Each row was made from one small tree. Brackets hold a mark, then the marks that hang from it, in alphabetical order. Every link used is in the known rows. Write each row's tree.
Known rows
(nevob kaza): [-38 -14 -14  -2  23  39  30  17  41   1  30 -47 -37  19 -48   3   3  42
  55 -19 -17 -58  68  36 -48 -48   5   6  19  16  -5  -7   5 -32 -31 -30
  41]
(radi (lebin (kaza gata mero)) mokidud sikol): [ -3  34  -3  24  16  34   0 -22  19   1  23  -5 -45  27 -27  67   6  -3
  -4 -29 -37 -64  28  45  -4 -14  43 -16  11 -27  32 -20  87 -12  10 -37
  21]
(nevob (kaza (lebin radi) (nikup (nevoz gata)))): [-36  37 -50 -10  48  20  17  36   4   0  40 -52 -37  24 -54  15  -6  13
  28 -10 -27 -53  34  35 -62 -46  17 -15  24 -26  29  -3  13   3   6 -18
  26]
(nevob (kaza linu)): [-30  -4 -18  -2  36  31  18  16  40   5  32 -38 -42  23 -39  -3   8  27
  52 -13  -3 -66  67  28 -71 -47  -3   9  38  10   7  -4   9 -18 -18 -28
  38]
(radi (lebin (kaza nikup)) mokidud sikol): [  0  42  -7  41  13  35  -7 -18  21  -5  47  -4 -56  17 -40  61   3   7
  -9 -30 -39 -66  37  56  -1 -22  37   2  11 -23  28 -31  90 -11  10 -28
  37]
(mero nure (radi lebin mokidud sikol)): [ -3 -28  -5   7 -17  43   3 -38  34   5  26  21 -57  31 -43  68  34   6
   3 -29 -23 -52  55  43 -25 -17  45  -9   2  11  14 -19  63 -32 -22 -24
   8]
(kaza lebin linu (mero nure) nikup): [-15  35 -26 -39  19  -8  24   5  -2   7  34  -9 -39  44 -32  28   8  21
  32   3 -21 -79  54  -2 -92 -13  -6  15  61 -34  66  20  31   1  11 -13
   9]
(nevob (kaza gata lebin linu (mero nure) nikup)): [  -9   35  -38  -56   27    6   36   12  -13   27   45  -31  -22   44
  -58   11    3   -3   29   -7  -24  -65   50    1 -106  -20    1    2
   69  -39   62   17   24   -1   12  -18   49]
(gata (kaza linu (mero nure))): [-37 -13 -24 -30  23   9  26 -14  27  12  12 -17 -46  49 -10  45  27  20
  52  -5  -5 -69  46  -5 -68 -21   0  15  37  -3  20  37  15 -11 -23 -16
  -1]
(kaza gata (lebin (radi mokidud)) linu mero): [-30  37 -14 -13  47   1   1  12   3   3  46 -31 -38  49 -27  44  -4  10
   6   5 -25 -76  19  23 -87  -8  -1 -14  50 -32  75  -9  26  11  14 -30
  -5]
(mero nure radi): [-39 -57 -24 -18  -7  35  11 -12  30   8  17 -12 -49  29 -54  22  16  44
  42 -19 -23 -47  60  44 -58 -29  24  -4  23  29  17  15   4 -52 -42 -19
  11]
(linu kaza): [-42 -25  -3  11  22  29  18 -24  52  -3  22 -39 -38  10 -24 -10   4  44
  51  -6 -23 -70  43  61 -41 -25  -3  21  23   5   3  21  15 -32 -35 -19
  16]
(radi (lebin (kaza linu mero)) mokidud): [-18  23  -1  12  31  30  -2  -6  31 -14  11  -5 -69  31 -13  42   9  15
  29  -8 -22 -78  44   9 -34 -27  31   3  31 -17  32  -8  65   0   8 -40
   9]
(kaza gata lebin linu (mero (radi mokidud))): [-14  11 -12 -24  30   5  11 -14  12  -3  37 -13 -27  41 -39  34   8  15
  15  11 -18 -64  42  15 -92 -10  10   4  66 -21  64 -17  28   0  21 -33
   4]
(nikup nevoz): [-40  12 -15   9  33  30   3  10  49 -10 -14 -36 -35  20 -19   1   4  50
  66   4 -28 -55  55  39 -28 -28  18  18  21   9  -7   2  24 -27 -23 -19
   2]
(kaza (mero nure (radi lebin)) nikup): [-11 -28 -20 -38 -16  25  22 -16   6   8  10   4 -44  32 -46  40  25  29
  29 -22 -27 -54  51   4 -51   8  17   0  47 -10  49  18  41 -20 -12 -21
  34]
(nikup (kaza (mero nure (radi lebin)))): [-16 -60 -24 -28   6  32  17  -5  41  12 -14 -26 -48  23 -31  24  16  30
  58 -15 -30 -57  59 -11 -30 -13  17   6   8  12  14  25  24 -34 -25 -29
  -1]
(nevob (kaza lebin mero)): [-33  11 -18 -27  23  29  47  27  25  -7  33 -39 -27  28 -36  21   0  36
  53  -8 -14 -69  70   5 -60 -44   5   4  21 -13  15  -9   8 -19 -10 -34
  23]
(nevob (kaza (lebin radi) linu mero)): [-34  17 -28 -20  46  20  23  37  15   0  44 -39 -47  36 -27  24   2  21
  41  -9  -3 -78  52   6 -85 -37  -5 -18  34 -17  39   0   3   4   0 -34
  14]
(radi lebin mokidud sikol): [ -3  21  15  39   2  36   6 -22  48  -8  32  -3 -48  20 -19  63  20  10
   2 -24 -27 -66  53  45  -4 -18  24   8  -3  -5   4 -42  81 -15 -10 -28
  10]
(kaza lebin linu): [-26  19  -9  -4  31  10  10  12  37  -7  41 -28 -40  24 -20  12   1  32
  36   8 -12 -72  62  29 -80 -39 -10  24  34  -6  26  -8  20 -13 -10 -21
  -6]
(nevoz nikup): [-39   4 -14   6   5  32   8  17  53   7  -2 -32 -40  14 -27  20   5  47
  30 -16 -16 -49  40  46 -35 -23 -14  29  10  28   7   1  10 -41 -37 -36
   4]
(ruveb (kaza gata linu mero)): [-25  -7 -35   1  30   4   7  -1  23  21  34 -53 -24  20 -20   9   2  21
  31  -4 -31 -70  36  15 -62  -6  -5  10  51 -12  40  31  36 -14  -1 -29
  23]
(lebin kaza radi): [-63  -6 -29  20  40  38 -18  28  17  -3  32 -45 -70  21 -41  28 -21  50
  27 -26 -34 -61  23  71 -35 -43  24 -27   3  10  28  17   4 -33 -34 -30
  15]
(nure (mero radi)): [-43 -47  -8   6   5  35  16  -9  23   0   6 -22 -37  23 -52  21  12  45
  53 -17 -18 -50  68  36 -47 -12  -4  25  33  31  20  -5  -7 -29 -27 -34
  24]
(linu (kaza gata (lebin radi) mero nikup)): [-30  19 -26 -22  31   5  23 -11  -4  10  52 -47 -21  25 -39  11  -8  19
  15  -5 -39 -72   5  53 -69  10 -10  -1  50 -46  70  28  20   1   1 -17
  30]
(lebin (kaza gata linu (mero nure)) radi): [-46   2 -45 -18  45  19 -20  18 -11  24  21 -27 -67  45 -39  30  -8  15
  21 -23 -29 -65   7  44 -71 -22  24 -43  42 -14  68  48  12 -18 -16 -26
  11]
(sikol radi): [-49 -32  -2   3  16  17  12   1  38  -1  31 -30 -43  17 -22   9  -4  60
  44 -16 -31 -59  59  23 -33 -22  11 -11   6  31  -3 -11   0 -44 -19 -21
  -8]
(gata kaza): [-46 -17 -10  -2  22  25  25  -9  43  -3  29 -44 -37  27 -22  35   8  40
  48 -12 -20 -53  46  32 -41 -32  -1  28   9  14  -6   9  12 -29 -39 -19
  14]
(zozo mokidud): [-29   2   7  -5  17  19   6   3  41 -15  -5 -36 -26  23 -26  18   3  64
  56 -12 -32 -57  57  75 -34 -43   9  18  21  21   2 -27  18 -19 -32 -22
  10]
(nikup (kaza (lebin (radi mokidud)) linu) nevoz): [-28  33 -32  14  79  13 -22  30  47  -5  12 -56 -54  28 -11  13  -5  22
  50  26 -34 -77  34   9 -49 -31  14  11  11 -11  17  -6  24   6  12 -26
 -30]

Which tree is each row?
[  1 -14 -24  28  12  20  -1 -25  36   4  42  -8 -48  16 -12  53  26   9
   7 -14 -17 -76  50   5 -33  -2  17  -1  32  -8  29  -3  75  -3  17 -39
  13] -> (ruveb (kaza linu (mero (radi lebin mokidud sikol))))
[-25   1  -1   6  29  20  -2 -10  27  -8  22   0 -71  32  -3  36   5  26
  27 -13 -27 -76  46 -10 -29 -17  42 -23  21   3  17 -16  47 -11  19 -36
 -12] -> (sikol (radi (lebin (kaza linu mero)) mokidud))
[-22  51 -23 -10  29  12  11  18  23 -10  23 -38 -25  19 -35   8  -7  41
  44  13 -39 -61  51  31 -50 -18  10  29  36 -24  26  -7  33  -8   4 -13
  15] -> (kaza lebin (nikup nevoz))
[-24  17 -19 -15  37  25  25  24  36  -1  47 -39 -37  25 -36   5   2  21
  45  -2  -6 -70  71  18 -84 -55  -1  13  35  -6  12 -12  12 -12  -7 -28
  23] -> (nevob (kaza lebin linu))
[-38  32 -38  -1  41  22   1  14   7  -8  -3 -29 -43  22 -33  12 -12  49
  53  -4 -39 -65  35  30 -26 -21  29  -1  43 -21  35  21  32 -16   9 -25
  32] -> (lebin (kaza mero (nikup nevoz)))
[-26  -3 -16  -1  21  16  18 -31  21  15  38 -49 -18  12 -48 -17  -4  27
  28  -8 -40 -59  21  71 -54   0  -7  24  53 -17  36  26  29 -20 -16 -13
  56] -> (linu (kaza gata nikup))
[-23  44 -13  17  42   3  -1   7  14  -8  53  -6 -50  43 -13  69  10  15
  -2  -2 -10 -89  35  26 -60 -19  -2 -21  25 -29  59 -23  40  13  20 -30
 -19] -> (kaza (lebin (radi mokidud sikol)) linu mero)
[-31  38 -50   4  56   1  -9   9   1  -4  -1 -20 -49  25 -31   9  -3  24
  41   0 -23 -65  27  21 -51 -38  22  -7  58 -29  54  30  38   6  28 -21
  15] -> (lebin (kaza linu mero (nikup (nevoz gata))))
[-17  31 -35  -4  50  22   9  18  27   5  19 -38 -34  22 -43 -14   7  25
  54   1 -17 -63  57  18 -69 -31   4  14  59  -8  17   1  24   2   9 -20
  54] -> (nevob (kaza linu (nikup nevoz)))
[ -1  -5 -25  23  12  32  -7 -20   3  11  25   5 -56  17 -47  40  15   4
  16 -30 -16 -56  51  37 -40   0  11  11  47  -1  42  -7  48   3  10 -34
  42] -> (nure (mero (radi (lebin (kaza linu nikup)) sikol)))
[  5   4 -32  -4  20   1   1 -26  -3  19  41  -6 -15  28 -50  29  11  14
  -1 -14 -19 -55  31  41 -72  16 -10  -9  80 -19  77   4  39   0  25 -22
  51] -> (kaza gata linu (mero (radi sikol)) nikup)
[-17  21 -22 -25  39  22  22  19  22  14  51 -51 -24  27 -46  -1  -5   7
  37  -4 -15 -60  56  30 -97 -44   0  10  43 -13  24  -7  16 -10  -5 -26
  36] -> (nevob (kaza gata lebin linu))
[-42   6 -18 -27  26  16  21 -20   7  11  39 -30 -39  41 -35  32   4   8
  19  -4 -38 -76  11  44 -68  -6  20 -14  28 -34  53  30  21 -12 -14 -19
  -4] -> (linu (kaza gata (lebin (radi mokidud)) (mero nure)))
[-63   1 -29   3  35  32  -9  13   2   0  23 -17 -80  47 -42  58  -5  37
  23 -24 -37 -75  19  37 -34 -33  43 -40   9  -6  46  18  18 -26 -18 -32
   2] -> (lebin (kaza (mero nure)) (radi mokidud))
[-13  14 -57 -21  21   7  12   4   3  12  37 -52  -9  15 -42  12  -7  25
  29   7 -50 -54  31  10 -57  12  21  13  56 -34  48  19  41 -11  24 -23
  33] -> (ruveb (kaza gata lebin (mero radi) (nikup nevoz)))
[ -2 -32  -4  19 -10  42   3 -21  44  -3  25  -1 -44   8 -31  46  21  23
  13 -31 -14 -46  59  50 -22 -11  18  -2   8  15   6 -21  51 -29 -22 -29
  19] -> (mero (radi lebin sikol))
[-17 -19 -20 -34  -6  22  32 -37  11   4  26  -1 -46  48 -39  72  32  14
  25 -17 -25 -55  37  -9 -46   3  26  15  33 -12  31  11  45  -8  -9 -19
  30] -> (gata (kaza (mero nure (radi lebin mokidud)) nikup))
[-18  17 -28 -13  36  14  29  11  12   6  32 -31 -31  29 -43   5  10  29
  45 -10 -10 -72  59   2 -75 -23 -15   9  64 -16  40   7  18   1  10 -29
  60] -> (nevob (kaza linu mero nikup))
[-30  13 -24 -14  19  17  20  35  51   7  -8 -49 -31  13 -14  22  -4  39
  45   1 -24 -61  43   3 -37 -22 -19  35  -2  10  17  10   9 -27 -14 -42
 -20] -> (nevoz (nikup (kaza lebin mero)))
[-19  -1 -17   0  25   4   5 -23  10  -7  34  -2 -42  35 -44  32  18  36
  22   3 -14 -72  46   8 -71   0  -2  10  76  -8  65 -11  30   3  27 -29
  38] -> (kaza linu (mero (radi mokidud)) nikup)
[-32  22 -33   1  40   9  -2   5   3  -1  26 -22 -53  27 -34  15  -7  39
  35  -9 -25 -75  39  24 -57 -24   6   2  60 -20  57  21  30  -8  11 -28
  39] -> (lebin (kaza linu mero nikup))
[-26  24  -9 -18  31   2  21  12  26  -9  25 -21 -35  32  -9  23   5  32
  42  11  -9 -80  61   4 -78 -27 -11  16  44 -19  42  -1  22  -2   3 -26
 -10] -> (kaza lebin linu mero)
[-28   8 -24  -4  32   5  15 -14  27   6  46 -36 -38  30 -27  27  11  26
  35  -4 -16 -61  37  21 -70 -17 -14  36  48  -4  23  12  23  -1 -11 -12
  35] -> (gata (kaza linu nikup))
[-40   2 -38   1  26  17   2  23  19  17  68 -78 -33  15 -37  22 -21  23
  11 -12 -49 -61  21  49 -58 -16   7   0  11 -14  33  15  24 -27 -18 -25
  13] -> (ruveb (kaza gata (lebin radi)))
[-33  -6   5  13  19  33  -3  -6  33 -10  30 -14 -70  23 -17  33  -4  35
  23 -22 -40 -62  44  13 -13 -28  49 -19  -4  16  -3 -24  43 -30  -1 -33
  -7] -> (sikol (radi (lebin kaza) mokidud))
[-30   1 -30 -33  10  24  44   8   4  16  26 -27 -33  35 -63  18  11  31
  49 -23 -24 -64  61   6 -60 -24   9   1  41  -8  32  18  16 -24 -12 -22
  55] -> (nevob (kaza (mero nure) nikup))
[-34 -25 -14 -21   5  29  11   1  18   8   6  -4 -68  29 -12  31   4  34
  41 -30 -35 -63  51  -7 -22 -18  47 -33   2  11   9  15  31 -37 -12 -26
 -15] -> (sikol (radi (lebin (kaza (mero nure)))))
[-22  27 -46 -20  35 -10   8  -4   2  11 -16  -4 -40  42 -32  15  22  10
  41   4 -21 -63  37   2 -67 -17  12  -1  62 -28  56  36  36   6  16  -8
  -1] -> (kaza linu (mero nure) (nikup (nevoz gata)))
[-53  -1 -34  22  54  28 -30  25  19   0  37 -37 -77  26 -32  21 -15  37
  27 -19 -21 -69  23  63 -56 -44  13 -25  23   6  38  18   8 -17 -20 -29
  12] -> (lebin (kaza linu) radi)
[  9  51 -30   9  23  28  -6  -7   6  10   4 -11 -32  17 -27  39   0   0
  13 -25 -42 -53  24  40  -5   7  37 -12  34 -41  37   6  87  -3  18 -24
  37] -> (radi (lebin (kaza gata mero (nikup nevoz))) sikol)
[-29  -3 -41   3  34   1   6  20  47  15 -23 -38 -42  12 -17  17   9  16
  34  -6  -9 -53  27   7 -44 -36 -23  19  13  12  30  25  11 -13  -3 -38
 -30] -> (nevoz gata (nikup (kaza linu mero)))
[  8  52 -10  42  25  24 -16 -20  20  -1  49   3 -64  23 -32  59   9  -3
 -12 -21 -29 -73  36  46 -21 -21  29   0  29 -24  37 -26  94   6  22 -26
  33] -> (radi (lebin (kaza linu nikup)) mokidud sikol)
[-20  22 -39 -18  15  -2  26   9  -1  14  63 -63 -10  15 -42  19 -16  25
  16  -4 -54 -66  32  15 -59   3  -3  20  46 -38  54  18  42 -15  12 -23
  39] -> (ruveb (kaza gata lebin mero nikup))
[-15  35 -42   9  71   4 -13  28  36   3   2 -42 -39  24   4  25  -1  18
  48  15 -24 -80  37   5 -38 -16   3  -8  11 -24  27  12  29  11  18 -24
 -33] -> (nikup (kaza (lebin (radi sikol)) linu mero) nevoz)
[-32  24 -32  10  30   8   6   3  21  -4   6 -35 -29  18 -43   7   1  32
  39  -4 -35 -47  37  45 -37 -29  12  15  34 -10  25   7  32 -12   1  -8
  16] -> (kaza (nikup (nevoz gata)))
[  8 -14 -19  -5   1  20  20 -53  13  14  32 -11 -15  11 -41  17  17   3
   7 -21 -28 -56  21  52 -41  27   6   0  55 -29  49  18  58  -5   6 -22
  52] -> (linu (kaza gata (mero (radi lebin sikol)) nikup))
[-18  -9 -40   4  19  35  -9  -5  17 -10   1 -13 -56   9 -45  18   5  18
  28 -18 -31 -35  32  41 -30 -32  49  -7  30  -4  23   7  48 -16   1 -24
  24] -> (mero (radi (lebin (kaza (nikup (nevoz gata))))))
[-27  10  -5  -3   9  39   8  -8  22  -6   4  -1 -71  38 -27  56  12  18
  31 -20 -35 -70  44  13 -22 -29  51  -3  11 -14  24   3  62 -22 -13 -35
   6] -> (radi (lebin (kaza (mero nure))) mokidud)
[-48   0 -32   2  10  16  21   2  45   8   4 -36 -39  20 -25  47  15  15
  20 -24  -7 -33  19  40 -41 -42  -8  26  -3  20   0  14   7 -27 -33 -28
 -14] -> (nevoz (gata kaza) nikup)
[-30  12 -22  11  33  20  10 -24  38  -3  12 -39 -29   8 -28 -21   5  37
  54   6 -33 -67  34  54 -37  -6   5  27  45 -14  10  26  33 -12 -12 -11
  34] -> (linu (kaza (nikup nevoz)))
[-38  32 -11  -2  45   3   5  18  15 -13  44 -20 -53  46 -16  52   5  26
  18   7 -15 -88  36  12 -75 -23  -2  -8  37 -23  61 -14  21  13  11 -31
 -17] -> (kaza (lebin (radi mokidud)) linu mero)
